Each row comes from the steps of one path. Every step used is in the known rows, and no mark comes twice. Write the path behind each row, first mark first.
Known rows
a n: [  1   0  15   2  -2  -6  -6   7  18  -4  -4   2   3   9  -5   6  -2  -9
  -4  -3   5  -4 -10   2  -9   4  -3  -7  -3 -10   8   1   2   4   3  17
  -9  -1  -5   3   5]
c d: [  1  -2  14   7   5  12   1  -6   3   2  -5   3   5 -56  -2   7  -5 -18
  -3 -10   2  -9   4   3  -7  -8  -4  -4   5   0   7   0   0   1  11   2
 -12  -4  -4   5   4]
c d u v: [  2   2  19   6  -1   9 -19  -4   7   3   2   3   3 -26 -12  -1  -5   2
  -7 -17   6  -9  -7   2 -10   1  -7  -2   2   5   8   2   1  10 -16 -12
  -8  -5   2  -1   6]
j v: [  0   2   5   8 -10  13   2 -22   7  -8   5  24  -2 -17  -4  10  -2   0
   2  -4   1  -9 -18   1  -1  12  -5  -2   4   5   7  13   3   3   1  -6
 -11  -6  -7  -1   9]
s n d: [  3  -4   8   6   4   3   8   0  27  -3  -4  12  -1 -14  12  12  -2 -10
  -3  -3   4  -5  -2   8  -5   8  -3  -4  -1  -1   5  -9   1   5 -15  17
  -5  -3  -4  -1   8]
f a n d j: [  2  10  17   1   7 -18 -11  12  22  -1  -2  11   3  23   0   6  -6  11
 -14  -2   9  -2  -6   5  -2  11  -1  -3   0  -8   6  -4   9  15 -19  21
  -2  -2 -10 -10  10]
e m: [ -4   3  19   5   0 -26  -5  -1  18  -6   2   0  -2  26  -6   6  -3 -28
  -8  -2   5   0  -8   1  16   1  -2  -4  -4   5   4   2  -1  -5  11   2
  -5  -6  -7   4   7]
f s n: [  2  -9  14   4   1   0  -4   5  16  -4   1   3  -1   9   0  -2  -3  -7
   0  -8   5  -9  -6   4  15   5   2 -11   4  -8  12   1   5   7   8  41
 -10  -1  -2   5   8]
s f d: [  2  -1   4   6   1   2  -6  -8   0 -12  -4 -19   3 -70   6   6  -6 -10
  -5 -13  -1  -6  -4   0  11   5  -3   0  -7  -1   9   1   1   0  -1  13
  -9  -4   5   3   2]
d j v: [  0   4   9   7  -6   5  -8 -10  10  -8   5  32  -2   2  -9   6  -3  14
  -4  -1   1  -8 -15  -3   3  16  -4   0   5   2   6  11   9  14  -7  -8
  -9  -7  -9  -5  10]
m j d: [ -1   5   8   1   1  16   3 -15   0  -5 -17   8  -1 -53  -3  18  -5   1
  -4  -6   2 -11  22 -12   5   6  -4   3   2   1   4  11   9   0  11   2
  -9  -9  -5   4   3]
n a: [ 0  8  9 -1  1 -7  5 -3  8  2 -1 10  5 -4  5  1 -2 -8 -4  6 -3 -1 -4 -9
 -8  0 -1 -4 -9  1  5 -8  3 -6  8  4 -7 -3 -8 14 12]
m e: [  2   8   4  -2   4  10   6  16  -4  -4   6   3   2   1  -6  16  -1 -10
  -3  -5  -1   3  -2  -3   1   2  -3  -4 -11  -5   6   6   7  -6   5   6
 -13  -8  -8  -2   3]
c v: [  3  -1   2   8  10  18   4  -2   1  -5  -6 -17   2  -1  -6  16  -3 -14
  -2  -3   2 -12  -4   0  -6  -5  -4  -5   7   1   7  -5   5  -6   2  -5
 -10  -2   0   4   6]
j v u: [ -4   3   5   1  -1  11  -6  -2  14  -8   9  27   3  -7  -8  15  -3  10
  -1  -5   1 -10 -29   2   7  10  -5  -7   9   6   4  15   2  12   7  -1
 -11  -6  -6   1   9]
e m j: [ -6   7  17   0   8 -12  -7   3  11  -4 -10   9  -1  10  -9  13  -4 -30
  -9   0   7  -6   2  -5  22  -3  -2   0  -2   1   3   6   8   3  10  -4
   0  -9  -8   0   9]
s f: [  5  -8   1   7  -2  12 -10   2  -3 -12  -9  -7   3 -14  -2  14  -1  -7
  -2   1  -2  -5  -3  -9   3   4  -1   8  -7   1   9   4   3  11 -10  16
 -10  -3   2  -1   2]
c d f a: [  3   2   9   7   4  10 -11  -4  -3   3   2 -19   9  -8   0   5  -5  -3
  -9  -9   7  -9  -2  -7   7  -2  -3 -10   2  -2   9  10   4   4   1  21
  -7  -1  -5  -5   1]
s n: [  2 -12   9   9  -3   2  -4  11  20  -4  -2  13   0  -5   5   1   0 -10
   0  -1   1  -5  -3  -6   6   6  -2  -8   3  -5   8  -2   3   8   2  20
 -11  -3   0   6   5]
d n a: [ -1   3  10   1   2  -9  -7   5  11   4  -2  22   7  20   7  -3  -1 -18
  -7  -1  -4  -3  -4 -15  -3   6  -2  -8  -9  -3   6  -2   4  -1  -2   4
  -7  -2  -9   8   0]
f a: [  2   8  10   7  -1  -8  -2   1   1  -3   5  -4   5  -1   4  -2  -5  -1
  -4  -2  10  -5  -9  -3  12   0  -1 -11   4  -1   9   9   4  -1  10  29
  -8  -2  -7  -4   6]
a n d j v: [  0   7  10   5  -4   1  -6 -17  22  -6   2  34  -2   1  -4  13  -4  13
  -7  -5   4  -6 -18   6  -8  19  -5   0   3   0   5   5   7  14 -19  -2
  -6  -6 -10  -7  12]
m c: [ -2   7   9   1   8  15  -9  20  -3  -8  -9  12   1   6  -3   2   0 -13
  -8  10  -4 -16   0   1  15  13  -2  -4 -10  -9   6   0   8 -12   1  -1
  -8  -1 -12   1   7]
j d f: [  4  -1   6   4  -2  25  -8 -10   0  -4  -8 -20   2  -2  -8  17  -2  10
  -8  -2  -4 -10  12 -11  -3  13  -5   2  -4   1   5  10   7   4  -9   1
  -9  -6  -4   1  -3]
n d c: [  1  12   6   3  10  -8 -14  10  12  -3  -6  15  -2  26   2   1  -1 -22
  -9  -3  -2  -1   3  12  -5  10  -3   4  -7  -1   3  -2   0  -4 -29   6
  -1  -4 -13 -17   7]
a n d c: [  1  10   9   1   8 -14 -17   9  21  -2  -8  17  -1  32   1   0  -1 -23
 -10  -5   0   0  -1  12 -11  11  -3   1  -8  -7   5  -3   0  -2 -29  13
  -2  -2 -12 -15   6]
c v u: [ -1   0   3   1  15  15  -5  15  10  -6   0  -5   6   7  -9  21  -4  -3
  -5  -4   1 -13 -16   1   3  -4  -4  -9  11   3   4   1   3   4   8  -2
 -10  -3   0   4   6]
v u: [ -3   3  10  -2   7   3  -9  24  12  -5   3   9   5   8  -7  13  -3   3
  -4   0   1  -8 -17   1   8   2  -3  -7   5   2   3   7   2  10   8   7
  -9  -5  -5   2   6]
f a n: [  2   4  14   4  -3 -16  -7   4  15  -3   1  -2   5   9   0   0  -5  -5
  -5  -6  12  -4 -14  -1   0   2  -1 -14   0 -10  10   6   3   2   8  35
  -9   1  -5  -1   6]
e m u v: [ -2   7  27   2   3   4 -10  -2   7  -4  13   4  -1   2 -13  13  -4 -24
 -12  -3   8  -4 -16   2  18   4  -6  -3  -3   8   6   5   3  -2  -2 -17
  -3  -8  -3   1  14]
e m c d: [ -5   1  17   5  11   2 -11   0   4   0  -8  12   1 -32  -3   6  -4 -35
 -13  -5   1 -14   4   3  14   0  -4  -7  -4  -1   5  -3   1 -15  14  -5
 -10  -2  -9   8   6]
e m c: [ -6   7  16   1   9  -8 -14  12   7  -8  -6  12  -2  26  -5   3  -1 -29
 -14   7   0 -11  -4   1  27  12  -2  -6 -12  -3   4   0   4 -18   7  -3
  -5  -3 -12   4   9]
u v: [  5   5  18   2  -5  12  -5  -5   9  -3   7   2  -3 -11  -7   0  -2  -8
   0  -6   5  -6 -11   3  -7   3  -3  -1  -2   4  11   3   2  -2  -7  -9
  -9  -5   5   0  11]
e m j d: [ -4   5  13   2   1  -3   0 -20   8  -5 -15   8  -3 -36  -5  19  -5 -12
  -8  -8   5  -7  19 -12  14   5  -3   2   1   6   3  11   6  -4  15   0
  -7 -10  -5   6   5]
a n d: [  2   6  13   0   4  -4   6  -5  25  -4  -6   4   1  -4   4  16  -4 -10
  -7  -5   6  -4  -7  15 -17   6  -4  -3  -6  -5   5  -7   0   1 -15  13
  -5  -2  -7  -3   8]

Write each row's path
[  1   1  19   5   8   0 -15  14   7   2  -4  13   4 -19  -8   4  -5   0
 -10  -4   2  -6   6  -3  -1   0  -3  -1   6  -4   6  -2   8  15  -3   0
  -9  -5  -8  -1   6] => c d j
[  2   8  18   0   8 -13 -10  14  25  -2  -6  13   1  22  -3  11  -4   7
 -13   1   5  -3  -2   7  -9  12  -2   1  -2  -7   4  -7   8  17 -23   9
  -2  -4  -9  -8   9] => a n d j
[  4 -11  12   3   2  10 -11   7  14  -3  -1 -10   0  31  -4   1  -2  -3
  -3  -6   2 -10  -6   0  15   8   1 -11   0  -9  11   3   7  11  -3  37
  -8  -1  -2   2   5] => d f s n
[  1   6  22   2   2  21  -7   3  -2  -3  11   5   1 -13 -12  13  -3 -11
  -8   0   6  -7 -12   2   9   5  -7  -1  -2   5   7   5   5   3  -7 -14
  -5  -6  -3  -1  13] => m u v
[  1  -1  11   0   2 -11   2  -3  17   2   0  12   3   4   8  -5  -3  -7
  -2  -2   0  -3  -8  -7   3   3   3 -12  -5  -6   9 -10   4  -3  13  33
  -8   0  -5  17  13] => f s n a
[  2 -11  12   3   9  20 -15   7   9  -1  -6  -3   2   8  -3   0  -2 -10
  -7  -8   0 -17  -1   2  18   9   1 -13  -2 -12  11   0   8   4   0  33
  -9   1  -4   5   5] => m c d f s n
[  5   2   5   7   4   5  -7  -1  12   0   2 -14   5  19   9   7  -3   3
  -9  -4   8  -6  -7  -4   8   7  -2 -10  -1  -3   9   4   5   7 -16  31
  -3   0  -5  -9   3] => s n d f a
[ -2   2   0   2  16  11 -17  11   9  -6  -5   4   3   7  -9  16  -4  -4
  -9  -9  -2 -11  -4  -4   3   4  -5  -6  10   4   3   5   2  -2   0   0
 -10  -4  -2  -1   4] => j d c v u
[ -1   6  12   4   5 -12 -13  12  21  -2  -9   4   7  19  -5   9  -4  12
 -14  -8   5  -6  -8  10 -12  10  -7  -3  -4  -4   1  -4   2  17 -29  10
  -1  -3 -12  -6   2] => a n d u
[  3   2  -3  10  11  12 -11  -8   0  -5 -13  -7  -1  -2  -6  11  -3 -17
  -6 -10  -2  -9  11  -4  -5   4  -5  -1   5   2   6   0   3 -14  -7  -3
 -10  -3  -2  -3   2] => j d c v
[ -2   4   1   8  15   1 -14 -12   6  -5 -16  -2  -3   8  -9  15  -4 -31
 -11 -11   1  -8  14  -8   7   1  -4   0   5   4   4   1   5 -14  -3  -8
  -6  -6  -2  -2   5] => e m j d c v
[ -5   2  15   2   9 -12 -14   0  12   7  -6  29   6   3   7  -4  -2 -38
 -16  -6  -3  -7   0 -14   7   5  -2 -12 -11  -3   5  -6   2 -12   5  -2
  -7  -1 -11  12   2] => e m c d n a
[  2  13   9   3   8 -20 -19   8  19  -1  -5  13   1  33   4  -3  -3 -20
 -11  -8   4   1  -4  10  -5  10  -2  -3  -6  -7   6   0   0  -3 -26  26
  -1   0 -12 -18   7] => f a n d c
[  5   4   7   1   7  21  -3   1   9  -2  -5 -19   3  25  -3  20  -1  -1
 -10   2  -2  -8  -1   5  -8   8  -5   2  -9   0   4   0   5   8 -28  -1
  -1  -4  -7  -9   3] => n d f
[  2   0  14   4   8  -7  -8  18  26  -3  -5  21  -1  12   3   7  -3   7
 -11   0   3  -4   1   1   1  13  -2   0   1  -4   5  -8   8  19 -23  11
  -3  -5  -7  -6   9] => s n d j
[  1   3  -3   8  15  16 -11  -8  -2  -4 -19  -2  -1  -5  -8  14  -4 -20
  -7  -9  -1 -11  16  -7   0   2  -5   1   5   0   5   1   7 -10  -7  -6
  -7  -5  -3  -5   4] => m j d c v
[  2  -3   8   0   0   1   0 -15  14   3  -4   2   3  -1   7   2  -3   3
  -5  -4  -3  -5   2 -14   3  10   1 -10  -7  -4   9  -6   5  -3   8  30
  -9  -1  -3  18   8] => j d f s n a
[  2   2  11   4   6  -7 -20  12   5  -9  -5  -5   3 -31  -2   2  -6   7
 -12  -7   0  -4  -1  -6  13  10  -1   3  -3  -4   7   0   9  14 -11  10
  -5  -5   1  -3   5] => s f d j
[ -5   4  12   0   3 -16  -8 -13  14   4 -11  26   3   0   6   5  -4 -23
 -12  -7  -1  -3   9 -23   7   8  -2  -5  -8   2   4   2   5  -4   7   2
  -5  -7  -8  12   0] => e m j d n a
[ -2   6  10   0   4 -13  -7  -2  12   3   1  13   6 -18  13  -8  -4 -20
  -9 -10  -3  -3  -5 -11   2   6  -3 -12  -9  -3   7  -4   3  -7   1   5
  -6  -3  -6  10   0] => f d n a
[  2   2  18   1   9  -7  -9  14  23  -3  -2  14  -1  23   0   5  -5   9
 -10  -3   5  -5  -1   8   7  12   1  -2   2  -6   7  -7  10  17 -19  25
  -2  -3  -8  -6  11] => f s n d j
[ -2   2   5   7  17   8  -6   3   3  -8 -10  -8  -1  20  -7  14  -3 -32
 -12   2   1 -16  -4   0  16   3  -4  -9  -3  -1   5  -8   6 -22   6 -12
  -7  -1  -4   6   8] => e m c v
[  2   5  16   5  -7   9 -16 -11   7  -2   0   2  -1 -20 -12   1  -5  17
  -6 -14   5  -8  -1  -4  -7  13  -7   0   0   7   7   7   2   6 -17  -9
  -9  -7   3   0   4] => j d u v
[ -1   8  12   5   5 -18 -15   8  19   0  -6   2   8  20  -1   5  -6  16
 -14  -9  10  -6 -11   7  -5  10  -6  -8  -2  -4   3  -1   2  16 -26  22
  -1  -1 -12  -9   2] => f a n d u
[  5   2   9  -1   5  14  -7   1  17  -2  -7 -17   3  28  -4  20  -2  -3
 -11   0   1  -7  -5   7 -14  11  -5  -1 -10  -7   5  -1   5   9 -28   6
  -2  -2  -6  -7   3] => a n d f
[  5   9   7   4   5   6  -5  -3   4  -1   2 -19   6  20   5   9  -4   3
 -10  -2   8  -6  -6   0   6   5  -2  -7  -3  -1   7   6   5   4 -15  25
  -2  -1  -8 -12   4] => n d f a
[  5  -5   5   4   6  20  -6   4  18  -2  -5 -11   2  22   3  17   0  -2
  -8   0  -1  -8  -1   0  -4  11  -4  -2  -6  -4   5  -3   4  12 -29   7
  -3  -3  -4  -5   3] => s n d f
[ -2  -2   9   8   5  -7 -10  14  22  -1  -8  11   5  12   1   7  -3  13
 -10  -6   3  -7  -4   4  -1  11  -6  -4   1   0   2  -6   2  21 -30  12
  -2  -4  -9  -4   2] => s n d u
[  2  10  15   1   9  -5  -7  14  17  -3  -4  13   1  14  -2  10  -4   8
 -11   3   3  -3   2   6  -3  11  -2   4  -1  -1   3  -5   9  16 -22   2
  -1  -6 -10  -9   9] => n d j
[  2  -3  10  -1   3  -2  -4  -2  15   3   0   1   4  23   5  -2  -2  -3
  -5  -1  -2  -5  -7 -10   4   5   2 -11  -8  -7   9  -8   5   2   4  29
  -7   0  -4  15  10] => d f s n a
[ -2  -1   5   8   3  -7 -23   7   1  -9  -8 -13   8 -32  -4   2  -6  11
 -12 -14   0  -8  -6  -2  12  10  -6  -1  -4   0   4   2   3  16 -19   9
  -4  -4  -2  -2  -3] => s f d u
[  4  -4  10   5   6  26 -12   0   0   2  -5 -19   7 -11  -8  13  -2  -9
  -8  -5  -2 -11   5  -4  -6  -1  -5  -2  -2  -2   6   4   4   8  -8  -3
  -8  -3  -4  -1  -1] => c d f
[  5   7  14  -5   9  15  -3  -8   3  -3  -1 -27   1  37  -9  12  -5   1
  -8  -6   3 -11  -6  17   5   7   0  -2  -6  -3   8   3   8   3 -14  26
  -1  -2 -11  -7   6] => n d f s
[  3  -2  -3  10  17   7  -8   2  15  -3 -10   1  -1  19   2  11  -2 -27
  -7  -7   0  -8   1   5  -7   3  -4  -4   4  -2   6 -11   2  -8 -24   3
  -5  -1  -1  -8   6] => s n d c v
[  3   2  11   3  -2  -5 -15   4  12  -2   1 -15   7  32  -3   4  -4   0
  -9  -4   9  -5 -13  -5   0   6  -2 -13  -4 -12  10   8   5   7  -3  31
  -7   1  -5  -4   3] => d f a n
[  3  -1  12   2   7   1   8  -5  22  -3  -3   4  -2  -5   8  10  -4  -7
  -3  -8   6  -7  -4  16   2   7   0  -6   0  -4   8  -7   3   3 -11  34
  -4  -1  -6  -1  10] => f s n d
[ -4   4  22   4  13  -8 -23  18   8   0  -7  20   2  -2  -9   2  -4 -13
 -19  -1   1 -10   6  -3  16   7  -2  -3  -2  -5   4  -3   9   2   0  -5
  -7  -4 -11   1   8] => e m c d j
[  4   5  12   2   6 -14 -17  10  18  -5  -7   8   4  15   1  11  -6  11
 -14  -2   7  -2  -6  -1  -1  11   0   1  -3  -7   7  -3   8  20 -25  27
  -3  -2  -6 -11   8] => s f a n d j
[  3   7   3   5   7 -16 -24   5  14  -5  -9  10   2  26   5   1  -3 -20
 -11  -7   3   1  -4   5  -4  11  -1   1  -9  -6   7   1   0   0 -31  30
  -2   0  -8 -19   5] => s f a n d c
[  1   6   6   6   1  -4 -18  -1   3  -5 -10  14  -2  -1  -4  -2  -2 -11
  -7  -7  -4  -2  16  -5   0  14  -3   4  -2   0   5   9   1  -8  -9   7
  -9  -5  -8  -7   1] => j d c
[  5   6  15  -6   8  10  -6  -8  10  -3  -2 -25   2  41 -10  12  -5  -1
  -9  -8   5 -10 -10  17   1   8   1  -5  -8  -8   9   2   7   4 -15  31
  -2   0 -10  -7   6] => a n d f s
[  3 -13  13   5   5  16 -11   0  12   0  -2  -9   2   4  -3   3  -3  -8
  -4 -12   3 -12  -2   1  11   3   1 -12   3  -9  12   2   5  10   1  36
 -10   0  -1   5   4] => c d f s n
[ -3   2  10   2   9   3 -12   4   5   7  -8  28   8 -12   9  -4  -2 -27
 -13  -4  -6 -10   2 -14   0   5  -3 -11 -10  -6   6  -6   4  -8   1   1
  -9   0 -11  11   1] => m c d n a
[  4   0  17  -2   8  19 -10  -8  -5   1  -1 -26   5   9 -13   7  -6  -6
  -7 -12   2 -13  -2  11   6  -1   0  -6  -1  -5  10   7   7   4   2  25
  -7  -1  -8  -1   3] => c d f s
[ -1   4  17   3  14   7 -20  23   2   0  -9  20   4 -16  -7   1  -4  -3
 -15   1  -1 -13   8  -3   8   8  -3  -2   0  -8   5  -3  11   6  -5  -4
  -8  -3 -11   0   7] => m c d j
[ -1   6   0   0  21   7 -15  17  14  -4  -3   4   3  23  -6  18  -4 -11
 -10  -7  -1  -9 -13   7   0   2  -4  -5   8   3   2  -2   1   1 -14  -2
  -5  -3  -4  -7   7] => n d c v u
[  4   4   7   4   2  -7   0  -9  18  -5  -7  -3   4 -10   9  15  -5  -6
  -8  -6  10  -3 -10   7  -7   6  -1  -3  -6  -5   9  -3   1   3 -17  34
  -5   1  -3  -7   7] => s f a n d
